Known rows, with every step that occurs
zivik-datuz-mifu: [-13   6   2  -7  -3 -15   3 -48  -4   0  -6   4   1  13  -8  -3  -4   6
 -13  11  -5  -4  -1   2 -14  -2 -13  10 -17   4   2  -5   3 -11   1]
dusek-padas-datuz-zivik: [-12 -17  -7   3  -1  20  12   7   2  -2  -5   4   7  19   2   6   5   4
  -5  -3   6  -5 -14  -5   8  -1 -25 -14  26  -4   4   0   9  -6   0]
tuzen-dusek-gusor: [ 10  12   8   0   2 -27  30  31  -6  -9   2  -2  -2 -11   0 -10  -1  -1
   4   0  -3   0   5   5  -2   2  13   2   0   0 -14  -3  -6   3   1]
datuz-padas-dusek-tuzen: [-11   3 -10   3   1  -6  11  18   6 -15  -3  10  -1  -2   9  -7   1   4
 -27  -6   9   4   0   0  -4   4  19  -7  33   1  -6  -1   2   1  -6]
padas-datuz-tuzen-dusek-gusor: [  5  -4   2  -6   1  -3   2  29   9  -1  -3   0   1  -6   6 -10  11  -4
  22  -7  -1  -1  14   0  -1  -2   4  -1  26  -9   7  -9   0  13   2]
mifu-datuz-zivik-gonip-nelun: [  9  -2   0  13   4  20 -14 -21   4   5   1  -2   0   1 -13   4 -10   2
  15   9   7  -8  -6   1  23  -7  21   4 -18   3   6   0   6  -9   4]
nelun-gonip-zivik-datuz-tuzen-dusek: [ -4  -8  13   2  -2  21  17 -29   9  11   2  -7  -1 -20  -3  20   3   5
  39   2   2  -5   1  -1 -13  -2  22  19   3  -6  14   7  -7  -1  23]
dusek-tuzen-datuz-zivik: [ 12   2   2  -2   0  14  27  -1  -1 -10 -13   1  -4   5 -17  -4  -7   9
 -32   1   3  -2   3   6  19   3  -5  -5  19   4   8  -6   0  -8  -4]
datuz-zivik-gonip: [ -1   1  -2   7   2  19  26 -24  -5   5 -10   1  -2  20  -2  12 -21   6
   7   9   6 -10  -7  -6  13  -3  -4   5 -35  10  -2   8   8  -9  -5]
mifu-datuz-tuzen-dusek-padas: [-24   0  -6  -7   5  -9 -22  21   8   4  10   0   7  -9  -8  -3  26  -7
 -14  -8   4   1  -6  -2  22  -6  13  10  21  -1  10  -6  -4   1   8]
dusek-gusor: [ 10   9   5  -7   0 -16  17  16  -4  -8  -8   3  -3   2   2 -16 -12  -3
  -6   7  -2   8  -3   4 -15   3   6   0  -8  -2 -13  -2   0  -2  -8]
mifu-datuz-padas-dusek: [-11   5 -10   2   4  -9 -32  13   3  -6  -1   4   6  -5  10  -9  15   1
 -31  -6  11  -1 -13  -3  -1  -4  15   4  18   1  -1   2   3 -10   2]
datuz-gusor-dusek-padas: [-10  -1  -7  -1   1 -15 -39  13  -2  10  16  -4   5  -3   5   0   4 -12
 -22  -2 -14   5   1  -4  15   5 -16 -14  -5  -1  -7   1  -2  14  -9]
datuz-padas-dusek: [-10   6  -8   3   2  -1  -6   2  -2  -6  -2   5   4   4  12  -2  -1   4
 -18  -6   9  -2 -11  -5 -15   1   2  -7  13   4 -12   7   0 -11   0]
dusek-padas-datuz: [-17 -11 -10   2  -2   2  10  16   0  -6   0   8   6  13   5   5   5   0
  -3  -5  -1   1 -12  -1  -9  -2 -25  -8  14  -7  -3  -1   5   6   0]
padas-datuz-tuzen-dusek: [ -8  -7  -1  -2   0   7   4  15   6  -4   1  -1   5   2   3   3   3  -4
  19 -16   1  -4   5  -5  -5  -3  -7  -5  15  -3  10  -2  -2  15   8]
gusor-dusek-padas-datuz: [-23  -7  -7   8  -5   3  -1  32  -2 -10  16   1   8   7   5   5   8  -5
  -5 -13  -7   0   1  -2   7  -2 -36 -13  15 -10  -2  -2   5  20  -2]
nelun-gonip-zivik-datuz-gusor-sufu: [ 24 -19  12   0  -4   3 -19 -29   0  25   4 -11  -6 -19  10  16   6  -1
  41  12  -3   8  -4   2 -18   5  23  11 -27  -1   4  12  -4  -1   8]
gonip-zivik-datuz-tuzen-dusek: [ -5  -2  11  -6   1   3   2 -32  12   7   5  -6   1 -11  -5   8   3  -2
  28  -4   3  -6  -1   2 -19   0  15  11   7  -2  13   2  -7  -5  23]
datuz-gusor: [ 10  -1  -2  -9   3 -12 -23  -8  -2   5  -7   0  -1   6   7  -7 -13  -9
 -12   3  -9   7  -8  -2 -12   5   0  -7 -16   5  -9   5  -4   3  -7]
zivik-gonip: [ -6   7  -4   7   1   2  20 -11  -8   1  -4   5  -3  13   2  10 -21   0
   9   7  -1  -3  -6  -1  -4  -4  -4  10 -45   6 -10   8   3   1  -5]
nelun-gonip: [ -3   0   3   5  -4  10  35  -2 -10  -4  -8   1  -3   2   1   7 -19   5
   3   3  -1   8 -13  -3 -11   0   2   3 -24   1 -11  10  -3   4  -2]
padas-dusek-gusor: [ 13   9  -3  -1   1  -9  -1  21   0  -8 -11   6   0  -8   8 -16 -11   0
  -4  -1  -4   4   3  -1 -17   2   6   1  10  -8 -10   4   4   0  -7]
zivik-datuz: [-12   3   8  -6  -3 -15  15 -27  -3  -4  -5   3   0  10  -4   4  -9   1
   2  10  -3  -1 -13  -1 -17   0 -16   5 -19   1  -4   4  -4  -4   7]
mifu-datuz-tuzen-dusek: [-10   3   1  -8   4  -9 -16  13   6  -1   5  -4   4  -9  -6  -8  11  -8
  -6 -10   5   1  -2  -2  13  -6  19  10   7   3  11  -5  -5   5   8]
mifu-datuz-padas-dusek-gusor-sufu: [ 14   4  -3   0   2 -24 -43  40   0   0   6  -1  -1 -17  15 -17  35  -1
 -11   1  15   6   0   2   2  -1  32   7  18  -1  -5  -7   4 -10  -6]
gusor-sufu: [  6  -1   6  -2  -5 -11  15  11 -12  -5   7  -3  -5   3   3   0  -6  -7
  11  -3   7   9  -7  -1 -12   3  -3  -7 -31  10 -14   3  -3   3  -7]
padas-dusek-tuzen-datuz-zivik: [ 14   3  -6   5   1  22   7   2   4  -7 -15   4  -1  -2  -9  -3  -7  12
 -29  -7   1  -6  11   1  19   2  -6  -4  38  -2  10   0   3  -5  -3]
nelun-gonip-zivik-datuz: [  2  -8  13   3  -5  15  29 -33   1   5  -5  -2  -1  -7   0  16 -11   8
  23  10   0   1 -12   4 -27   0   8  16 -19  -6   1  12  -2  -9  15]
dusek-padas: [-20   1  -4  -2   0  -6  17   5  -5  -4   1   5   3   9  -3   2  -3   0
 -18   2   0   4 -16  -1  -6   2 -11  -5  -4   1 -14   3   0  -4  -2]

Rows
[  3 -14  -8  -1  -3 -10 -25  33   9 -11   7   1  -1  -3  11 -10   0 -13
   0 -10 -14  10  20   2  13   4  -9 -18  20  -8   9  -7   5  36 -12]
padas-datuz-gusor-dusek-tuzen
[  2   8  -1  14   1   9  11 -19  -3   1   5   3  -5   4  -7  10 -26   0
  30   6  -3  -3  -2   2  -9  -2  11  -1 -33   3 -10   7  -1   2   1]
zivik-gonip-nelun
[  8   1   0  14   2  25  11 -30   0   6   0  -1  -3  10 -11  11 -26   6
  25   9   5 -10  -3  -2  10  -2  13  -8 -22   6  -2   6   3  -8  -1]
datuz-zivik-gonip-nelun
[ 13  10   1  -2   2  -5 -44  -3  -8  10   6 -10   1  -7  -4  -3  -3  -6
 -24  -5 -19   2  13   4  14   4 -25  -7 -11   2   0   3  -9   9  -4]
tuzen-datuz-gusor-dusek
[-22   5  -2   4  -3  -8   4  24  -7  -8  18  -2   5   2  -4   3  -1  -7
 -17  -7  -5   3  -4  -2  11   1 -24 -10  -7  -2  -9   1  -1  10  -4]
gusor-dusek-padas
[ 22   3   8  -5  -3 -21  11  24 -10  -3   2  -2  -8  -3   5 -11   1  -5
  14   3   4  12   2   3 -12   4  13  -3 -21   3 -16  -3  -1   1 -11]
dusek-gusor-sufu
[  6  15  -3  -4   0   0  -1 -29 -13   1  -7   1   0  11 -13  -7  -6   9
 -36  -2  -9  -4   8  10  -4  -2 -20   4 -10   6  -1  -6   0 -15  -2]
tuzen-datuz-mifu
[ -8   6   3  -6   2  -2  11   6   1  -2   2  -3   1  -3  -5   0  -5  -6
   6 -11   1   0   0  -5  -2  -1   7  -2  -1   5  -1   1  -9   6   5]
datuz-tuzen-dusek
[  3  -4   0  -6   2   3  -3   1   0  -7  -8  -2   4  10  -6 -10  -2  -1
 -22   1  10   0 -17  -2  14  -4   7   0   1   6   4  -1   6 -13   1]
mifu-datuz-zivik
[ -8  -3   8  -3   1  -6   9 -39   4  -1   3  -1   2   3   2   5   7   3
  -3  10  12  -3 -18   7 -30   3  13   3   0   1  -2   4  -3 -24  16]
gonip-zivik-datuz-padas
[-22 -13 -11  -7  -1  17 -10   3  11   2  -4   8   7  15   1   3   9  -4
   1  -7   1   3  -8  -7  -7  -3 -22  -8  20  -9  10  -3   4   5  -1]
dusek-padas-datuz-tuzen
[ 16   4  10  -7   0 -17   2  33  -1   6   9  -8  -7 -16   0  -8  14  -8
  29  -5   5   6  15  -2   3   1  27   1  -1   4  -4  -7  -7   8  -4]
datuz-tuzen-dusek-gusor-sufu
[ 15   2   8 -10   1 -24 -23  39   4   4  12  -9  -3 -24   0 -16  31 -11
  16  -6   7   8  12   2  16  -4  39  12   4   1   8 -13  -4   6   0]
mifu-datuz-tuzen-dusek-gusor-sufu
[  5 -22  -8   0  -1  -6 -39  19  -2  16   8   0   2   3  16   6  21 -10
  16  -2  -4   7  -1  -3  -1   3 -14 -13   5  -1  -2  -1   2  11  -9]
dusek-padas-datuz-gusor-sufu
[-18  -9 -15   0  -3   4  -1  -4  -1  -2   0   9   7  19   1  -2   8   4
 -20  -5  -4  -3   0   2  -3  -3 -25  -4  17  -5   1  -8  12  -3  -4]
dusek-padas-datuz-mifu
[ 11   8   0  10   4  27  15 -32 -10  10 -12  -1  -1  17 -12  13 -13  14
  -7  12  -1 -15   1   0  21  -4 -19  10 -26   8   3   7   2 -15   0]
tuzen-datuz-zivik-gonip
[ -3   7  13 -11   1 -18   0  -8   8   7  -4  -1  -1 -13  -7  -4  13  -1
  20  10  -4  -3   9  -1  -1  -1  11  13   9  -4   7  -7  -8   2   9]
zivik-datuz-tuzen-dusek-gusor
[ 19   6   0  16   2  29  16 -22   4   2  -3   2  -8   0 -24   9 -14  14
   6   9  -1  -9  15   8  27  -1  14  -4   4   2  10  -5   0  -5   0]
dusek-tuzen-datuz-zivik-gonip-nelun
[  7   2   4   0   3  -6 -15 -15  12   4  -4   2   1 -14  13  -5  16   7
   3   9   7  -5  -2   5 -29   3  23   9  30 -11  -2   3   2 -22  12]
gonip-zivik-datuz-padas-dusek-gusor
[  0 -12  -7  11   0  28  21 -15  -1   2 -12   4   2  22   7  13 -14   6
  23   4   2 -13  -2  -6  10  -7 -17   0 -17   2   6   6  14   0  -2]
padas-datuz-zivik-gonip
[  9  -8   5   4  -4  21  35  -7  -1  -5  -3  -3  -2  -4   4   8 -21   3
  13  -2   3   7 -13   5 -25   2  19   7 -19  -3  -6  12   0  -5   5]
nelun-gonip-zivik
[ 23   5   0   2  -3 -13  -7  34  -5  -2   0   1  -5 -14  12 -11   1  -2
  17  -4   2   8   9  -2 -13   4  12  -1   1  -3 -14   2   2   4 -11]
padas-dusek-gusor-sufu
[  6  12  -5  -5  -2  -3  13  -9  -4 -12  -7   5  -6   5 -16 -13  -3  10
 -45  -2  -6   1  18  15   7   0  -3   3   7   3   6 -15   2  -5  -8]
dusek-tuzen-datuz-mifu
[  2  -1  -3  -4  -1 -18 -17  23   3 -10   9  -1  -4  -7   5 -10  -8 -15
 -17  -6 -12  12  16   2  15   8   7 -13   2   2   2  -4  -1  27 -15]
datuz-gusor-dusek-tuzen
[ 11  -7   8  -7  -2 -23 -32 -26  -5  18   2  -5  -4  -3   5   5   9  -8
  21  12  -5   6  -2  -3 -10   5  -3   1 -28   6  -2   3  -5   3  -1]
zivik-datuz-gusor-sufu
[  1  14  -5   6   4   7 -17  -4  -7   1  -5   1   3  -1   0   1   8  11
 -32  -6   5  -7  -3   0  -6   0 -15  -2  22   1  -6   5  -5 -18   4]
tuzen-datuz-padas-dusek
[  3  10  -5   1   3 -12 -11  20   1  -4  -6   5   2  -7  14 -13   8   4
 -19   2   6   0  -1  -1 -13   3  12  -2  25  -3 -13   0   1 -11  -5]
datuz-padas-dusek-gusor
[  7   5   4   4  -3  12  16  13  -2 -16   4  -6  -3  -2 -18  -4  -5   4
 -30  -8  -3  -3  17   5  36   3 -18 -12  21   1  10  -7  -1   7  -6]
gusor-dusek-tuzen-datuz-zivik
[-19 -12 -10  18  -1  26   2   6  -1   4  11   0   7  15   4  20   3   2
  13  -2  -3 -15   7  -8  38  -6 -35  -4  -4  -4   8   2  14  11  -5]
gusor-dusek-padas-datuz-zivik-gonip
[-16   5   9  -6   0 -10   3 -23   5   7   2  -2   2  -4  -9   7   4  -1
  14   1  -1  -5   1  -6  -3  -3  -1   9  -1   1   8   0  -9   3  13]
zivik-datuz-tuzen-dusek
[  7   2  16  -8  -2 -24  -8   4   2  12   7  -7  -4 -19  -3  -1  24  -3
  38   8   2   1  14  -3   2  -1  15  11  -1   0   5  -9 -10   4   3]
zivik-datuz-tuzen-dusek-gusor-sufu
[ -6  -9   3  -1   0  -8 -46 -22   9  14  18  -7   5 -11   5   8  12 -10
   0   5 -15   0   1   4   0   6 -10  -2   3  -7   6   4  -2   2   9]
gonip-zivik-datuz-gusor-dusek-padas
[ -9 -10  -6 -10  -2  16  -8  -3   9  -4  -9   5   3  14   4  -4  -6  -5
  14 -10   2   4  -4  -5 -19  -2 -16  -7   6  -5   9  -1   3  10  -1]
padas-datuz-tuzen
[  9   5  -3   7   3  22  29 -15  -1  -1 -12   5  -6   9 -14  10 -10  13
 -14  10   1  -8  11   5  32  -3  -5   9  -6   6  11  -3   5  -4  -6]
dusek-tuzen-datuz-zivik-gonip
